Each row was made from one walk, in order. Every step used is in the known rows, and no mark comes twice. Write each row's walk.
In the rows, zero is written as 128.
Known rows
lefef-dibun-zemo: [133 116 170 112 157 155 131 214 104  80 134 169 125 146 108 124 177 112
 105 132 179]
zemo-dibun-lefef: [104 149 126 135 121 117 113 211 131 102 163 107 154 131  99 128 191 135
 134 145 107]
fofa-lefef: [125 117 133 114 138 102 164  70 114 156 112 136 120 123 132 123 113 133
 146 136 108]
zemo-vusule-lefef: [115 104 102 103 134  96 118 120  55 113 131 104 172  95 127 141 138 122
 137 129  74]
fofa-zemo: [117 115 169  94 106 137 156  60 115 171 121 123 136 118 104 136 120 138
 109 130 114]
vusule-zemo-gado-lefef-dibun: [ 94 149 142  59 116 178 117 132  64 117 109 116 184 110 121 173 145 149
 138 141 145]
vusule-lefef-dibun-zemo-gado: [111 116 138  92 129 146 131 186  57  79 130 149 163 115  82 130 147 106
 153 150 142]
vusule-zemo-gado: [108 142 117  82 105 174 136 125  92 133 117  99 173 115  99 157  84 151
 121 147 121]
vusule-zemo-dibun-lefef-gado: [ 98 158 113  87  95 170 135 235  63 120 146 115 144 120  84 159 138 152
 150 155 119]
dibun-zemo: [135 124 141 109 143 133 126 167 125 124 147 163 140 126  96 123 102 130
  87 141 158]
gado-lefef-fofa: [112 146 116  93 128 128 122  89  83 134 119 126 125 110 161 167 192 145
 216 116 169]
gado-lefef: [110 144 131  99 129 112 103  95 114 145 130 139 152 106 146 150 141 140
 139 126 135]
dibun-zemo-gado-lefef: [118 149 152  80 129 136 115  92 125 124 150 153 192 100 108 150 119 142
 110 154 151]
zemo-gado-lefef-dibun: [109 149 162  98 131 151 120  82 111  96 122 124 179 113 148 158 205 130
 166 134 136]
zemo-dibun: [107 136 125 136 117 114 112 146 112  92 145 109 161 137 133 126 174 124
 107 136  86]
fofa-zemo-vusule-lefef-dibun: [105  89 167  73 122 122 150  93  32 127 114 109 167 102 109 150 187 121
 123 124  83]
lefef-fofa-zemo: [118 119 144  91 105 149 176  60  80 156 107 113 104 124 124 157 178 143
 196 120 157]
dibun-zemo-gado-lefef-vipo: [139 134 158  76 114 149 121 141 108 114 138 188 179 103 127 145 131 144
 156 157 158]
vipo-lefef-gado: [138 139  97 115  95 118 138  94 101 120 123 134 111 123 144 158  77 130
 178 134 100]
lefef-dibun: [128 121 157 129 146 151 133 176 108  86 118 139 117 146 138 128 200 113
 145 120 152]
fofa-zemo-vusule: [121 104 172  86 121 121 153  36  98 155 124 104 168 105 124 152 154 140
  87 124  82]

Which walk is each row?
[113 106 135  97 138 133 123 227  48  89 131 165 135 123  83 122 141 105
 135 139 154]  vusule-lefef-dibun-zemo
[120 110 109  87 107  97 151  27  66 136 113  81 137 116 145 181 139 145
 172 115 100]  vipo-lefef-fofa-zemo-vusule
[115 105  86  97 133 108 135 117  26 105 121  92 148  98 140 156 182 125
 204 121 107]  zemo-vusule-lefef-fofa
[135 154 134 117 109 160 155 186 124 137 144 145  98 114 104 145 156 137
 211 144 152]  dibun-lefef-gado
[138 112 144 101 161 121 124 142 109 106 151 142 170 114 117 139 138 131
  67 136 126]  dibun-zemo-vusule
[109 158 120  90 113 143 134  39  99 120 122 106 165 102 155 173 191 148
 226 133 150]  zemo-gado-lefef-fofa
[151 100 142 110 121 118 171 133  92 145  99 179 102 125 155 120 122 135
 198 143 118]  fofa-lefef-vipo
[129 128 174 107 147 169 140 170 116  71 135 152 158 137 106 134 185 116
 121 145 165]  lefef-dibun-zemo-gado
[ 95 157 105  53 104 173 132  93  52 139 108 100 171  99 126 187 135 166
 192 138 155]  vusule-zemo-gado-lefef-fofa
[128 128 134 107 131 125 122 142 110  73 134 135 158 138 113 146 117 121
 120 142 133]  vipo-lefef-dibun-zemo-gado
[139 126 140  93 110 128 109 160  93 131 116 183 135 109 169 143 151 143
 194 131 143]  gado-lefef-vipo
[132 118 130 112 139 114 114 182 101  82 133 152 131 147 116 138 113 119
 108 130 146]  vipo-lefef-dibun-zemo
[ 98 118 117  74  80 141 171  47  35 146 107  97 145  95  94 159 146 135
 232 139 121]  vusule-lefef-fofa-zemo-gado
[122 126 184  63  77 151 152  37  95 162 109 149 175  93 135 162 150 154
 176 146 113]  fofa-zemo-gado-lefef-vipo
[109 156 138  95 115 131 116  45 129 129 129 115 187  98 141 158 147 143
 155 142 118]  zemo-gado-lefef
[129 107 170 101 166 127 168 149  91 116 118 173 117 139 114 120 156 120
 123 140 154]  fofa-lefef-dibun-zemo
[122 104 120  87 147 105 117 161  60 109 150 142 176  97  95 135 109 123
  92 142 112]  dibun-zemo-vusule-lefef
[114  98 126 104 147 115 121 160  38  81 122 113 162 109 134 142 193 109
 148 122  94]  zemo-vusule-lefef-dibun
[128 129  74 120 115 103 131 102  92 113 116 103 104 135 149 159 119 136
 204 118 136]  vipo-lefef-fofa
[123 114 109  94 116 123 142 110  37 113 127 123 153  87 137 156 144 118
 179 134  76]  zemo-vusule-lefef-gado
[134 106 133 105 157 101 110 166  86  70 137 135 155 136 132 150 140 120
  95 126 119]  vipo-lefef-dibun-zemo-vusule
[103 137 147  66 108 133 145  34  69 168 113 125 131 103 141 174 186 154
 199 118 161]  gado-lefef-fofa-zemo
[124 110 157 117 155 122 169 113  94 120 103 143 109 139 140 125 177 117
 157 129 129]  fofa-lefef-dibun
[124 146 111 121 129 144 149 193 117 130 137 113  93 125 108 147 197 146
 241 128 187]  dibun-lefef-fofa
[119 124 146  87 126 139 168 119  90 152 136  93 124 106 105 167 218 155
 208 127 150]  dibun-lefef-fofa-zemo-vusule
[119 128 101 100  91 139 148 133  49 128 120 147 116  99 112 141 106 115
 207 142 108]  vusule-lefef-gado
[114 158 130 127 103 143 138 197 112 100 160 124 135 123 110 143 198 134
 181 150 107]  zemo-dibun-lefef-gado
